What can hang from each mark:
k45: k565 k782
k941: k677
k291: k637
k599: k637 k782 k941
k637: k291 k599
k782: k45 k599
k677: k941
k565: k677

Every row comes from one small tree of marks. The marks that hang from a mark follow it in brackets, in the order of their numbers. Every link used is in the known rows. Which tree was each row made from?
Known rows:
k291[k637]: [-12  -1  10  20   8   0  -9  13   3 -17   1  -3 -27 -14 -10   1   9 -12
 -12]
k782[k599]: [ -2 -12   6  21   2   0 -12  13   4 -22  -2   6  -9  -9 -20  -2  17  -9
  -9]
k782[k45[k565[k677]] k599[k637]]: [  0 -10  11  22   6 -12 -27   9  12 -13 -13   1  18 -11  -9  -5  15  -9
  -3]
k782[k45 k599]: [ -8 -21   5  22  -1   1 -20   4   4 -19  -5   9   1  -7 -21  -2  21  -7
  -5]
k599[k637 k941]: [ -7  12   7  15   8   9  -4  -3  10  -4  -3   3  -5 -16   3   1  13  -8
 -16]
k45[k782]: [-17  -4   4   8  12  -7 -15  20   9 -15  -8   4 -18 -10 -12  -2  10 -14
  -9]
k637[k291 k599]: [-11  -3   5   7  -2  10 -14   6  14  11   4  24   4  -5 -22  -7  11 -12
 -13]
k599[k782[k45[k565]] k941[k677]]: [ -3  16  10   0  17 -13 -18  10  21  -2  -4  17  20   9  -7  -1  17   1
  -3]
k637[k599]: [ -6  -3   7  13   4   8 -14  13   9  -2   1  11  -1 -12 -22  -4  11 -13
 -12]
k599[k782]: [-11   6   9  12   9  -4  -6   1  11  -5  -2  14 -10  -5  -8  -3  12  -8
 -12]
k565[k677]: [ -7   3  10  15   3 -11 -13  21   6 -14  -5   1 -17 -11  -8  -3  10 -15
 -11]
k637[k291 k599[k782[k45] k941[k677]]]: [-15  16   5   1   8   9 -19  -4  23  22   3  29  39   7 -16  -6  17   1
  -4]
k45[k782[k599[k637]]]: [-11 -12   2  21  13   2 -16   8  10 -18 -13  -4  -1 -17 -10  -3  13 -11
  -6]
k677[k941]: [-18   3   1  16   6  -5  -1  17  -2 -17   0   9 -13  -3 -11  -3  16 -11
 -15]
k291[k637[k599[k782[k45] k941]]]: [-15  15  12  19  12  14 -19  -9  12  13   0   8  21 -16 -11  -2  13   1
  -8]
k291[k637[k599[k782 k941[k677]]]]: [ -6  27  12  11  21   8 -13  12  16   3   4   3  15  -9 -14  -2  10  -2
  -7]
k599[k637[k291] k782 k941[k677]]: [-13  25   4   3  13   3  -4  -9  23   9   0  16  16   2   5  -3  13  -1
 -11]
k45[k565 k782[k599[k637[k291] k941]]]: [ -4   5   4   7  12  -1 -21   7  21   3 -11  12  22  -7  -4  -5  13  -1
  -8]

Which tree is each row?
[ -8   3   3  16  16 -25 -23  42   4 -21 -15   1  10  -5 -14  -8  13  -9
  -4] : k45[k565[k677[k941]] k782[k599]]
[ -4   4   4  17   0  13  -9 -10  12   1  -2  13  13 -11  -3  -3  17  -2
 -13] : k782[k599[k637[k291] k941]]
[  1   4   5  22   7  11  -9  -2   7 -13  -5   1   6 -17  -6   0  17  -3
 -12] : k782[k599[k637 k941]]
[-12   3   6  13   7 -22 -18  26   3 -10  -8   9   7   1  -8  -6  15 -10
  -7] : k782[k45[k565[k677[k941]]]]
[ -6   4  10   5  15 -24 -25  38  14 -12 -15   1  -7  -8  -7  -5   5 -15
  -7] : k45[k565[k677] k782]
[-13  23   6   9   7   8  -3 -20  20  17  -2  19  11  -7   9  -3  12   0
 -16] : k599[k637[k291] k782 k941]
[-3  6  2 11  7  7 -9  1 16 -6  1 10 18 -2 -9 -2 18 -3 -8] : k782[k599[k637[k291] k941[k677]]]
[ -5  23  14  12  14 -11 -20  -5  20   9 -12   8  24 -10  10  -4  11  -2
  -8] : k599[k637 k782[k45[k565[k677]]] k941]
[-17   1   7   6   7  -5 -17 -17  25  15  -6  26  17   4   1  -6  12  -4
  -8] : k599[k637[k291] k782[k45[k565]]]
[-10   3  15  15  14   1 -26   3  18   8  -2  13  17  -8 -18  -5   9  -4
  -5] : k291[k637[k599[k782[k45[k565]]]]]
[ -5  18  16  13  16   5 -25   1  18  15  -1  13  26 -10 -10  -3  11   2
  -7] : k291[k637[k599[k782[k45[k565]] k941]]]
[ -6   1   4  14  12   1 -18  17   7 -16  -9   2   4 -13 -13  -1  16  -4
  -8] : k45[k782[k599[k941]]]
[ -8  -1  10   7  10 -13 -19   1  17  -1  -6  20   6   2  -9  -3  14  -5
  -6] : k599[k782[k45[k565]]]
[ -8  24   6  -1  10   7 -12   4  23  18   5  26  29   4 -14  -6  13  -1
  -9] : k637[k291 k599[k782 k941[k677]]]
[-14  20  10  13  18   9 -19   3  16   6   2   5  25  -7 -14  -2  14   1
  -3] : k291[k637[k599[k782[k45] k941[k677]]]]
[  3  12   9  15  18 -12 -25  23  15  -9 -18  -5  19 -19  -1  -5  10  -5
  -6] : k45[k565[k677] k782[k599[k637 k941]]]
[ -4  18  10  12  16  10 -14  23  10  -5   5  -2   6 -12 -19   0  10  -7
  -8] : k291[k637[k599[k941[k677]]]]
[ -6  14  11  17  10  16 -13  13   7   1   3   1   1 -20 -14  -1   9  -6
 -13] : k291[k637[k599[k941]]]
[-18 -11   0  16   6   4 -17   1  14  -6 -10   8   6 -10 -10  -6  13  -9
  -7] : k45[k782[k599[k637[k291]]]]
[-13   3   1  14   8   8 -15  -1  15   1 -10   8  14 -13  -3  -4  14  -2
  -9] : k45[k782[k599[k637[k291] k941]]]
[-20   1  12  22  10   9 -20  -5  12   6  -1   8  11 -13 -16  -4  11  -6
  -6] : k291[k637[k599[k782[k45]]]]
[  3   8   4   8  25  -7 -21  25  20 -17 -12  -3  19  -5 -10  -2  14  -4
  -2] : k45[k565 k782[k599[k637 k941[k677]]]]
[ -4  24   8   4  17   6 -12  11  19   6   3  15  23  -3 -16  -4  13  -2
  -7] : k637[k599[k782 k941[k677]]]
[ -3  22  10  10  11  11 -12   0  16  13   0  17  17 -12 -12  -4  12  -2
 -13] : k637[k599[k782 k941]]
